Every row comes from one small tree of marks. The marks that hang from a mark follow it in brackets, in alphabetical order. Every link used is in the known rows. Which tree was each row made from?
Known rows:
nibimo(fome lopu tigit): -1.81  +2.43  +1.50  -0.88  +1.29  +2.37  -2.90  -2.11  -0.43  +1.79  +2.47  -1.12  -7.00  +3.04  -0.84  +0.06  +2.33  -2.94  +4.90  -1.42  +1.10  -0.37
tigit(kasaz nibimo(lopu)): -2.34  +0.33  -1.33  +0.26  +0.42  +0.83  -3.38  -1.71  +1.32  +0.24  +2.81  +1.83  -3.91  +0.31  -1.95  -0.12  +1.67  -2.80  +3.84  -1.69  +1.92  -1.54
nibimo(lopu): -1.45  +0.39  -1.19  +0.35  +0.68  +1.77  -1.98  -1.31  -0.31  +1.13  +0.93  -1.57  -4.41  -0.12  -1.47  -0.49  +1.94  -1.84  +2.89  -1.07  +1.29  -0.90
nibimo(fome(dibo) lopu(ketet) tigit(kasaz)): -2.95  +3.19  +2.55  -0.08  +0.57  +2.00  -4.33  -2.39  +0.84  +0.98  +3.10  +1.64  -6.46  +5.13  -0.99  -0.32  +2.05  -3.86  +4.59  -2.01  +1.57  -0.73
tuduta(nibimo(fome lopu tigit)): -1.08  +2.09  +0.82  -0.59  +1.01  +1.72  -3.38  -2.31  -0.17  +0.19  +3.33  -2.12  -6.76  +3.07  -0.58  +0.68  +1.42  -2.71  +5.30  -1.18  +0.47  -0.76
fome(dibo nibimo): -1.53  -0.47  -1.52  +1.94  +1.18  +2.72  -2.62  -1.96  +0.00  +1.33  +0.80  +1.90  -3.11  -0.58  -0.92  -0.47  +2.75  -3.06  +3.54  -1.76  +0.75  -0.62
punete(ketet): -0.90  -0.89  -2.00  +1.41  +1.05  +2.82  -0.48  -0.16  -0.12  +1.15  +1.18  -0.94  -2.99  +0.08  -1.01  -1.31  +1.85  -1.61  +1.65  -0.88  +1.24  -0.77
lekil(dibo): -1.48  -0.27  -2.81  +1.37  +0.85  +2.60  -0.90  -1.81  -0.79  +0.52  -0.06  -0.49  -3.22  +0.24  -2.46  -0.86  +2.11  -1.28  +3.97  -1.41  +1.29  -1.21
tigit(nibimo): -1.75  -0.76  -2.34  +0.86  +1.41  +2.41  -1.87  -1.08  +0.22  +0.74  +1.54  +0.48  -3.23  -0.73  -1.99  +0.10  +1.97  -2.08  +3.79  -1.37  +1.22  -0.98
nibimo(fome lopu(ketet(punete)) tigit(kasaz)): -3.07  +2.12  +2.91  -0.96  -0.21  +1.87  -4.48  -2.13  +0.76  +1.18  +2.56  +0.01  -6.53  +5.34  -1.45  +0.27  +1.03  -3.58  +4.21  -1.58  +1.97  -1.61
tigit(kasaz nibimo(fome(dibo) lopu)): -2.86  +1.65  +0.06  +0.16  +0.53  +1.43  -4.13  -2.78  +1.54  +0.92  +3.65  +3.59  -4.87  +1.79  -1.38  -0.31  +2.54  -4.17  +5.01  -2.31  +1.60  -1.47
tuduta(nibimo(fome(dibo) lopu(ketet))): -1.75  +1.75  +0.47  +0.80  +0.32  +1.94  -3.77  -1.89  +0.49  -0.52  +2.83  -1.11  -5.42  +3.65  -0.93  +0.11  +1.28  -3.38  +3.77  -1.11  +0.59  -1.13
punete(ketet(lopu)): -0.89  -0.40  -1.21  +0.84  -0.12  +2.08  -0.63  -0.12  +0.27  +0.49  +0.83  -1.50  -2.80  -0.54  -0.68  -1.78  +1.61  -1.89  +1.73  -1.34  +1.10  -1.97
ketet(lopu punete): -1.75  -0.81  -0.61  -0.24  -0.93  +1.92  -1.92  -1.52  -0.10  +1.10  -0.77  -1.91  -2.83  -1.62  -1.40  -0.56  +1.02  -1.92  +2.87  -1.92  +1.09  -3.09
tuduta(nibimo(fome tigit(kasaz))): -1.01  +1.51  -0.04  -0.35  +1.22  +2.07  -3.37  -2.65  +0.49  +0.06  +3.09  -0.41  -5.10  +2.38  -1.14  +0.93  +0.93  -1.99  +5.32  -1.95  +0.37  -0.58
lopu(ketet): -1.55  -0.33  -1.35  +1.32  +1.03  +2.84  -1.61  -0.28  -0.07  +0.35  +0.23  -1.64  -3.03  +1.24  -2.25  -0.10  +1.06  -1.21  +1.96  -0.91  +1.23  -0.59
fome(dibo nibimo(lopu(ketet) tigit(kasaz))): -2.64  +1.64  +1.33  +1.14  +0.48  +1.47  -4.80  -2.11  +1.06  +0.50  +2.55  +2.79  -5.37  +3.65  -0.86  -0.50  +2.25  -4.30  +3.96  -1.77  +1.75  -0.83
tigit(kasaz nibimo(fome lopu(ketet))): -2.92  +1.43  +0.53  +0.06  +0.39  +1.25  -4.16  -1.50  +1.74  -0.03  +3.65  +1.85  -5.00  +3.77  -2.18  +0.20  +1.24  -3.57  +3.97  -1.50  +2.01  -1.39
ketet(punete): -1.78  -1.42  -1.51  +0.27  +0.29  +2.90  -1.85  -1.49  -0.56  +1.72  -0.33  -1.25  -2.96  -0.92  -1.71  +0.03  +1.19  -1.66  +2.84  -1.45  +1.20  -1.78

Write each row's tree:
-3.28  +2.23  +3.00  -0.31  +0.16  +2.80  -4.11  -2.30  +0.05  +1.66  +2.14  +0.16  -7.03  +5.03  -0.66  -0.19  +1.98  -4.44  +4.38  -1.57  +1.55  -1.50 : nibimo(fome(dibo) lopu(ketet(punete)) tigit)
-2.85  -0.20  +0.53  +1.51  -0.38  +2.01  -4.19  -1.70  +0.57  +0.95  +1.10  +1.23  -4.51  +2.35  -0.90  -0.60  +2.04  -4.47  +2.78  -1.23  +1.64  -1.76 : fome(dibo nibimo(lopu(ketet(punete))))
-1.15  +1.60  +0.11  +0.25  +1.53  +2.87  -2.96  -2.67  -0.16  +0.52  +2.67  -0.43  -5.46  +2.18  -0.47  +0.44  +1.99  -2.76  +5.60  -1.89  -0.03  -0.54 : tuduta(nibimo(fome(dibo) tigit))
-1.87  +1.91  +0.69  +0.13  +1.84  +3.60  -2.40  -2.57  -0.54  +2.18  +1.89  +0.83  -5.53  +1.75  -0.61  -0.09  +2.92  -2.94  +5.22  -2.17  +0.55  -0.21 : nibimo(fome(dibo) tigit)
-2.49  +1.34  -0.13  -0.25  +0.63  +1.16  -3.71  -2.22  +1.40  +0.72  +3.53  +2.12  -4.93  +1.85  -1.77  +0.14  +1.95  -3.41  +4.62  -1.83  +1.68  -1.35 : tigit(kasaz nibimo(fome lopu))
-1.89  +0.59  -0.29  +1.32  +1.20  +2.20  -3.69  -2.66  +0.61  +1.28  +1.80  +3.38  -4.08  +0.93  -0.77  -0.26  +2.58  -3.46  +4.64  -2.39  +1.07  -0.57 : fome(dibo nibimo(tigit(kasaz)))
-1.50  +2.22  +1.48  -0.24  +0.80  +1.79  -3.79  -1.53  +0.18  -0.49  +3.24  -2.53  -6.83  +5.03  -0.96  +0.63  +0.86  -2.93  +4.60  -0.82  +0.81  -0.76 : tuduta(nibimo(fome lopu(ketet) tigit))
-1.86  +0.35  -0.64  +1.54  +0.64  +1.87  -3.41  -2.03  +0.21  +1.29  +1.47  +1.57  -4.40  +0.32  -0.59  -0.75  +2.91  -3.85  +3.48  -1.50  +1.08  -0.93 : fome(dibo nibimo(lopu))
-2.44  +3.13  +1.82  -0.44  +0.86  +1.96  -3.91  -3.22  +0.52  +1.74  +3.08  +2.08  -6.50  +3.03  -0.64  -0.33  +2.74  -3.71  +5.30  -2.41  +1.22  -0.84 : nibimo(fome(dibo) lopu tigit(kasaz))
-2.03  +1.61  +2.04  -0.55  +0.02  +1.94  -4.24  -1.89  +0.18  -0.20  +2.93  -2.54  -6.87  +5.07  -0.91  +0.80  +0.52  -3.32  +4.54  -0.88  +1.02  -1.58 : tuduta(nibimo(fome lopu(ketet(punete)) tigit))
-2.06  +1.52  +0.95  +0.17  +0.86  +1.90  -2.78  -0.83  -0.19  +0.56  +1.61  -1.83  -6.03  +3.36  -1.40  -0.22  +1.49  -2.40  +3.21  -0.89  +1.66  -0.63 : nibimo(lopu(ketet) tigit)
-2.27  +1.13  -0.26  -0.06  +1.00  +1.89  -2.95  -1.64  +0.47  +1.05  +2.90  +0.42  -5.52  +1.63  -1.49  +0.08  +2.29  -3.40  +4.52  -1.24  +1.38  -1.06 : tigit(nibimo(fome lopu))
-3.34  -0.31  -0.19  +0.23  -0.60  +0.95  -4.17  -1.32  +1.70  -0.13  +2.45  +1.48  -3.98  +2.35  -2.26  -0.04  +0.89  -3.36  +3.15  -1.44  +2.47  -2.44 : tigit(kasaz nibimo(lopu(ketet(punete))))
-1.59  +1.74  +0.59  -0.53  +1.54  +2.58  -2.71  -2.50  +0.17  +1.64  +2.36  +0.78  -5.05  +2.20  -1.41  +0.45  +1.81  -2.02  +5.04  -2.20  +1.00  -0.28 : nibimo(fome tigit(kasaz))
-3.60  +0.80  +1.11  +0.38  -0.01  +2.37  -4.20  -1.78  +0.93  +0.94  +2.72  +1.49  -5.54  +3.55  -1.36  -0.17  +1.99  -4.81  +4.12  -1.43  +1.81  -2.04 : tigit(nibimo(fome(dibo) lopu(ketet(punete))))
-2.08  +1.24  +0.59  +0.99  +1.06  +1.94  -3.76  -2.31  -0.02  +1.50  +2.04  +1.66  -5.81  +1.64  -0.24  -0.59  +3.15  -4.20  +4.49  -1.71  +1.13  -0.67 : fome(dibo nibimo(lopu tigit))
-2.60  +3.02  +2.46  +0.13  +0.92  +2.67  -3.60  -1.92  +0.04  +1.31  +2.60  +0.14  -7.05  +4.86  -0.74  -0.37  +2.46  -3.92  +4.41  -1.48  +1.29  -0.55 : nibimo(fome(dibo) lopu(ketet) tigit)
-1.29  +2.32  +0.92  -0.73  +0.67  +1.15  -4.01  -2.81  +0.62  -0.09  +3.81  -0.75  -6.32  +3.21  -0.84  +0.71  +1.04  -2.76  +5.35  -1.66  +0.66  -0.96 : tuduta(nibimo(fome lopu tigit(kasaz)))
-2.01  +0.91  +1.02  +0.76  +0.84  +1.73  -3.68  -0.98  +0.15  +0.50  +1.97  -0.46  -5.91  +3.66  -1.13  +0.00  +1.82  -3.41  +3.47  -0.80  +1.60  -0.52 : fome(nibimo(lopu(ketet) tigit))
-1.72  +0.43  -0.33  +1.43  +1.60  +2.84  -3.05  -2.19  -0.18  +1.60  +1.37  +1.99  -4.52  +0.62  -0.52  -0.35  +3.00  -3.42  +4.51  -1.95  +0.79  -0.34 : fome(dibo nibimo(tigit))
-2.42  +1.35  +1.22  +1.38  +0.76  +2.04  -4.16  -1.68  +0.34  +0.77  +2.01  +1.30  -5.87  +3.54  -0.61  -0.51  +2.60  -4.32  +3.80  -1.32  +1.49  -0.67 : fome(dibo nibimo(lopu(ketet) tigit))
-1.81  +0.07  -0.23  +1.37  +0.46  +1.60  -3.30  -0.76  +0.43  +0.38  +1.47  -0.54  -4.54  +2.39  -1.54  -0.26  +1.58  -3.07  +2.45  -0.58  +1.52  -0.76 : fome(nibimo(lopu(ketet)))
